Each row comes from the steps of one walk. Every step used is in the known rows, and no mark comes twice. Write the walk behind each row, first mark first.
Known rows:
H/M: [ 11  13  -2  17  -5  -2  11  15  -4   4 -11  -2   8   7   0  23   9 -16
   4 -17 -20   2  11   5]
R/V/M/H/X/J/Y/F: [ 10  -7  -9   1  20   2   5  11  -3   3 -10  19 -19   7 -10  15 -16   3
 -12  26 -18  11   9  12]
X/J/P: [ 28   2 -17  19 -29  -2   7  29  15  30  -1  -6   4   6  -7   6  13 -13
   9  15 -11 -14  -2   1]
S/M: [ 15  19   5  13  -6  -2   8  21  -2   7 -12   0   9  14  -7  18   4  -9
  15  -9  -2  -4   8   8]
S/M/H/X: [ 16  37  19   2  21   6  23  17  -1 -12 -13   8  20   3   8  28  -3  -8
  13   4  -9  21  33  18]
R/V/M/H/X/J: [ 15  29   4   9  26  -1  12  16   2  -1 -18  25  22  17  -5  20   6   1
   6  29 -28  13  29  17]
Y/F/D/J/M: [  8  -6 -20  14 -35  -1 -14  -3  14  29 -13   3 -40 -10   0   2   4  -8
   2  -4  -5  -3 -18 -23]
V/M/H/X: [ 18  34  12   1  23   5  20  11 -11 -12 -15  13  16   1  11  25  11 -10
  -1   8 -27  25  33   7]
X/S: [ 18   9  -9   9 -14   8   1  24   2  15   2  -1   7  12   3  26  10 -19
  -1   3  -3   3  15   0]
D/F/Y: [ -5 -15 -23  -5 -37  -1 -24   4 -13  12 -15  -5 -43 -10   2  12 -15  -9
  -2  -8   8  -4 -19  -1]
F/D/J/M/H: [ 16  25   5  21 -26   5  -2  -1   9  23 -14  17 -12   1   8   9   9   2
   8   3 -12  13   0 -16]
Y/F/D: [ -4 -22 -18   1 -33   2 -17  -1   4  20 -13  -7 -49  -7   2  27 -10  -8
  -9   3  -5  -7 -16  -4]
Y/F/D/J/M/H: [ 12  17  -3  17 -26   3  -5  -4  12  24 -15  15 -32  -6   5  14   0   5
   2   5 -12  12  -6 -15]
J/Y/F: [  7 -27 -23   2 -32   5   0  14  -6  17   0  -9 -37  -1  -1  13  -8 -12
 -24  -3   0  -8 -18   0]
Y/F: [  5  -2 -19   2 -30   0  -3  16   1  16  -8  -6 -28  -1  -1  23   4 -12
 -15  -3  -5 -10  -9   5]
S/M/H/X/J/Y: [ 23  -1   1   2  12  11  20  20   0   6   0   8   7   3  -2  16 -18  -1
  12  23 -12  11  12  16]
Y/F/D/J/M/H/X: [  9  12  -3   1  -4   6   3  -4  11   7 -15  10 -26 -18  12  15  -6  -6
   3   9 -11  22  11  -7]
S/M/H/X/J/D/F: [  1 -13  -1  -4   6   2  11  -1  -1  13  -7   9 -12  -5  -6  17 -34   0
   9  20  -6   7   2   7]
F/Y: [  8  -7 -13   4 -33  -4 -14  15  -7  10 -12  -3 -25  -4   5  14   2 -12
  -1  -6   3  -4  -9  -1]
V/M/H/X/J/Y: [ 24  -3  -5   2  15  11  18  15  -8   5  -1  12   5   0   1  13  -5  -3
   2  26 -28  14  12   6]
D/J/M/H: [ 24  40   5  25 -23   3   9  11   7  20 -11  18   5   8   6   6  19  -2
   4  -1 -13  12   6 -10]
Y/F/D/J: [  2 -25 -25   5 -36   5 -27 -17  10  27 -18  -8 -49  -8   3  12   0  -7
 -11   1 -11  -7 -23  -9]

Write each row's walk:
[24 39 21 15 13  7 13 22  3  5 -5 14 19 16  0 35 -3 -1 20  6 -5 19 29 11]  X/S/M/H
[ 19  26   7  -1  13  15  15  21   4  -3   0   7  18   2  14  36   2 -17
   2  15  -9  26  40  11]  M/H/X/S
[ -6 -49 -26 -14 -19  -4 -15  -1  -5  14  -8  -4 -46 -23  -1   7 -33 -11
  -3  14   4  -2 -17  -3]  H/X/J/D/F/Y
[ 21  26   6   3  16   5  20  22   7   3  -9  10  20   1  -1  27  -6   0
  24  27 -20  10  23  22]  S/M/H/X/J
[ 24  30  11   0  34  11  16  17  -2  -8  -4  14  22   2  10  34   6 -14
   7  15 -21  32  47   4]  V/M/H/X/S
[  3 -33 -16  -8 -10  13  -3  -1   4  16  -4   2 -46 -17   4  27 -30   1
  -5  29 -12   9  -8   5]  M/H/X/J/Y/F/D
[  7 -16 -17  12 -35   6 -23 -14   7  26 -17  -5 -26   1   6   9   9  -9
  -4   0 -12  -5 -16 -10]  F/D/J
[ 10 -40 -21  10 -36  12 -17 -12   0  26  -8  -8 -36   2   4  -1  -4  -9
 -13  -1  -5  -3 -23 -13]  F/D/J/Y
[ -2 -43 -23  -1 -34   7 -15  -2  -2  22  -6  -9 -58  -8   0  19 -20  -8
 -16   2   0  -5 -23  -7]  J/Y/F/D
[ 26  32   4   8  11  13  13  16  12   5  -2  14  16  -2  12  18  10 -15
  11  11  -9  30  36  -4]  D/J/M/H/X/S
[ -4 -36 -23  -7 -16   3   2  -1  -1  19  -3  -3 -23  -8  -3   9 -24 -13
  -8  16  -6  -5 -11   0]  H/X/J/D/F
[ 11 -32 -28   5 -34   7 -10  -1   0  23  -4  -9 -42  -2  -2   2  -3 -10
 -25  -3  -4  -9 -25  -5]  D/J/Y/F
[  1 -27 -10 -12   7  -3  -8  -8 -13   7 -13  12 -37 -21  -1  12 -32   0
   3  21 -12  15  -3  -5]  V/M/H/X/J/D/F/Y
[ 21  36   5   9  -2   7  17  11   7   2 -12  14  12  -4  12   8  13 -11
   4   3 -13  23  24  -3]  D/J/M/H/X
[ -1 -26  -4 -10   4  -3  -5  -2  -4   7 -11   7 -35 -19  -3  14 -44   2
  15  18   4  11  -4   5]  S/M/H/X/J/D/F/Y
[ 17 -10   2   4  15  -2  20   5  -1  11  -5  14   5  -2   0  15  -6  -6
  -3  26 -29  12  14  -1]  V/M/H/X/J/D
[ 20  19 -12   8 -10   0  19  33  11  14  -2   9  11  -4  -1   8   9 -14
  19  13 -13   1  13  -3]  H/X/J/M
[  1 -48 -29   0 -33   7 -15   1   4  30  -2  -6 -56  -9  -5  19 -23  -1
  -6  18  -8 -11 -29  -3]  X/J/Y/F/D
[  6 -26  -6  -7   7   9   1   1   5  11  -7   4 -41 -15  -3  27 -38   5
  13  27  -9  11  -3   8]  S/M/H/X/J/Y/F/D
[ 18  20  -4   3  -1   9  16  20   6   8  -6  10  13  -1   6  28   2  -5
   7  29 -23   8  18  19]  M/H/X/J
[ -1 -20 -12  -5 -11   5   8  -3  -2  18  -5   6 -18  -7   0  15 -27  -5
  -8  23 -10   5  -4   3]  M/H/X/J/D/F
[ 22  20 -14  20 -29  -4  12  33  11  28  -1  11   7   6  -7   7  13  -7
  17   9 -12  -9  -2  -7]  X/J/M
[ 23  40   3  22 -20   1  19  29   8  24  -3  22  12   8  -1  17  10   4
  15  17 -16   5   6  -1]  X/J/M/H
